Every row comes from one small tree of marks. Brackets hold a mark, then the marks that hang from it, in the order of their numbers. Every link used is in the known rows. Which tree was each row made from?
(in the rows, 128 means zero)
Known rows
[z_434 z_702 [z_845 [z_877 z_996]]]: [141 104 132 141 143 155 117 155 145  97 156 129 123 113 204  84  82 129
 127  97]
[z_702 [z_434 [z_845 z_877 [z_881 z_689]]]]: [136 106 143 175 147 201 119 150 141  86 150 155 109  89 177  87  67 138
  98 114]
[z_745 z_996]: [135 108 143 114 132 149 142 163 145 100 151 132 138 133 168 104  88 127
 106 100]
[z_845 z_877 z_881]: [126 110 159 147 129 167 131 169 118 102 184 124 141  98 173 118  81 121
 109 111]
[z_877 z_996]: [126 134 145 132 139 129 138 152 147 102 166 141 127 123 171  96  80 106
 113 104]
[z_877 [z_845 [z_434 z_702] z_881] z_996]: [115  84 130 153 142 127 128 153 134 115 170 122 132 102 168  77  37 113
 101 107]
[z_434 z_702 [z_845 [z_877 z_996] [z_881 z_689]]]: [149  75 126 163 156 172 114 140 126  96 163 141 125  83 196  75  58 132
 125  82]
[z_434 z_702 [z_845 [z_877 [z_996 z_745]] z_881]]: [135  91 118 152 136 166 124 150 122 104 161 135 144  95 203  87  57 130
 105  89]
[z_702 [z_434 z_845]]: [138 135 143 139 142 174 129 152 163  85 137 159 106 121 180  93  84 135
 100 133]
[z_845 z_434 z_877]: [107 117 167 143 124 157 110 177 136 107 158 106 116 104 176 108  86 133
 116 128]
[z_689 [z_881 [z_845 z_434 [z_877 [z_996 z_745]]]]]: [114 119 144 157 114 142 129 171 127 122 158 103 127  83 159  62  78 135
  71  95]
[z_881 [z_845 [z_877 z_996]]]: [133 141 153 145 125 139 135 168 143  98 168 126 131 109 168  81  88 112
  97 102]
[z_877 [z_845 [z_434 z_702] z_881] [z_996 z_745]]: [109  83 118 157 133 131 132 144 125 119 154 126 139  98 171  77  24 117
  81 100]
[z_881 z_689 [z_845 z_434]]: [150 108 160 135 133 154 118 145 133  93 128 135 109  86 161  74  66 140
 104 115]
[z_702 [z_434 [z_845 [z_877 z_996] [z_881 z_689]]]]: [127 111 133 186 152 188 120 146 147  91 160 156 110  90 174  77  59 128
  97 100]
[z_702 [z_434 [z_845 z_877 z_881]]]: [128 121 146 161 137 191 126 163 146  90 160 146 117 102 179  98  78 135
  95 124]
[z_845 z_877]: [124 128 163 137 126 158 125 170 139  96 166 120 127 117 179 113  97 124
 116 114]
[z_702 [z_434 [z_845 z_877]]]: [129 135 147 154 134 185 119 165 162  86 144 146 105 116 184  93  90 136
 101 128]
[z_845 [z_434 z_702] [z_881 z_689]]: [145  65 137 133 150 168 109 149 105 113 149 126 113  77 174  95  36 141
 123  99]

Write each row's tree
[117 124 143 160 126 154 130 143 149  92 147 143 136 111 195  87  89 125
  99 111]  [z_434 [z_845 [z_877 [z_996 z_745]]]]
[102  99 149 169 138 123 139 151 141 109 174 128 137  99 156  81  51 105
  94 120]  [z_877 [z_845 z_434 z_881] z_996]
[153  91 154 151 149 172 133 128 129  79 149 161 129  88 183  91  74 136
 118 116]  [z_434 [z_845 [z_881 z_689]]]
[116  82 161 167 138 176 109 159 115 106 165 115 119  70 169 100  57 137
 116 110]  [z_845 z_434 z_877 [z_881 z_689]]
[108 131 140 152 124 147 130 158 138 107 163 127 136 114 181 100  76 114
  94  95]  [z_845 [z_877 [z_996 z_745]]]
[156 117 160 151 128 164 125 155 134  85 145 135 117  91 169  78  84 134
 104  98]  [z_881 z_689 [z_845 z_877]]
[143  92 159 170 141 184 125 141 127  80 157 146 129  82 188  92  81 139
 118 112]  [z_434 [z_845 z_877 [z_881 z_689]]]
[141 110 151 122 122 153 109 179 128 109 146 102 118  99 180  84  73 139
 109 112]  [z_881 [z_845 [z_434 z_702] z_877]]
[164  92 143 123 141 156 110 148 124 100 124 129 106  88 171  70  53 145
 113 102]  [z_881 z_689 [z_845 [z_434 z_702]]]
[112  86 131 151 140 154 108 178 113 129 184 100 127  87 180  96  45 121
 117  94]  [z_845 [z_434 z_702] [z_877 z_996] z_881]
[127 127 168 136 117 151 117 176 136 100 150 111 120  99 170  89  87 132
 100 127]  [z_881 [z_845 z_434 z_877]]
[ 95  99 136 169 126 128 140 142 133 111 159 132 144  98 162  82  38 110
  73 113]  [z_877 [z_845 z_434 z_881] [z_996 z_745]]
[102  86 132 183 137 139 135 125 129 108 147 142 133  83 159  71  25 117
  76 100]  [z_877 [z_845 z_434 [z_881 z_689]] [z_996 z_745]]
[125 113 129 134 121 143 112 169 128 117 144 108 127  97 180  73  55 129
  89  93]  [z_881 [z_845 [z_434 z_702] [z_877 [z_996 z_745]]]]
[139 109 165 154 128 162 110 157 132  95 138 121 109  82 165  75  74 142
 107 111]  [z_881 z_689 [z_845 z_434 z_877]]
[118 111 144 163 138 127 152 146 141  99 181 145 144 111 160  84  60  97
  93 108]  [z_877 [z_845 z_881] z_996]
[113  94 161 154 129 140 134 153 135 103 161 127 132  98 160  95  61 123
  97 135]  [z_877 [z_845 z_434 z_881]]
[144 125 160 141 116 148 138 177 130 104 170 113 128  92 162  76 103 134
  89 103]  [z_689 [z_881 [z_845 z_877]]]
[163  86 135 123 144 166 129 147 124  93 153 146 134 102 198  97  69 137
 123 112]  [z_434 z_702 [z_845 z_881]]
[171  72 132 136 154 176 121 132 121  86 144 155 125  89 195  84  59 144
 128 100]  [z_434 z_702 [z_845 [z_881 z_689]]]
[120 126 135 172 143 178 126 161 151  96 168 148 119 102 176  87  69 121
  94 113]  [z_702 [z_434 [z_845 [z_877 z_996] z_881]]]
[123 111 151 168 138 160 133 153 139  92 179 140 141  98 186  92  84 118
 114 113]  [z_434 [z_845 [z_877 z_996] z_881]]
[121 121 154 155 122 137 128 179 132 118 172 100 120  83 155  63  88 131
  88 102]  [z_689 [z_881 [z_845 z_434 [z_877 z_996]]]]
[116 117 147 160 136 152 132 168 126 108 195 126 142  99 170 103  71 105
 108  97]  [z_845 [z_877 z_996] z_881]
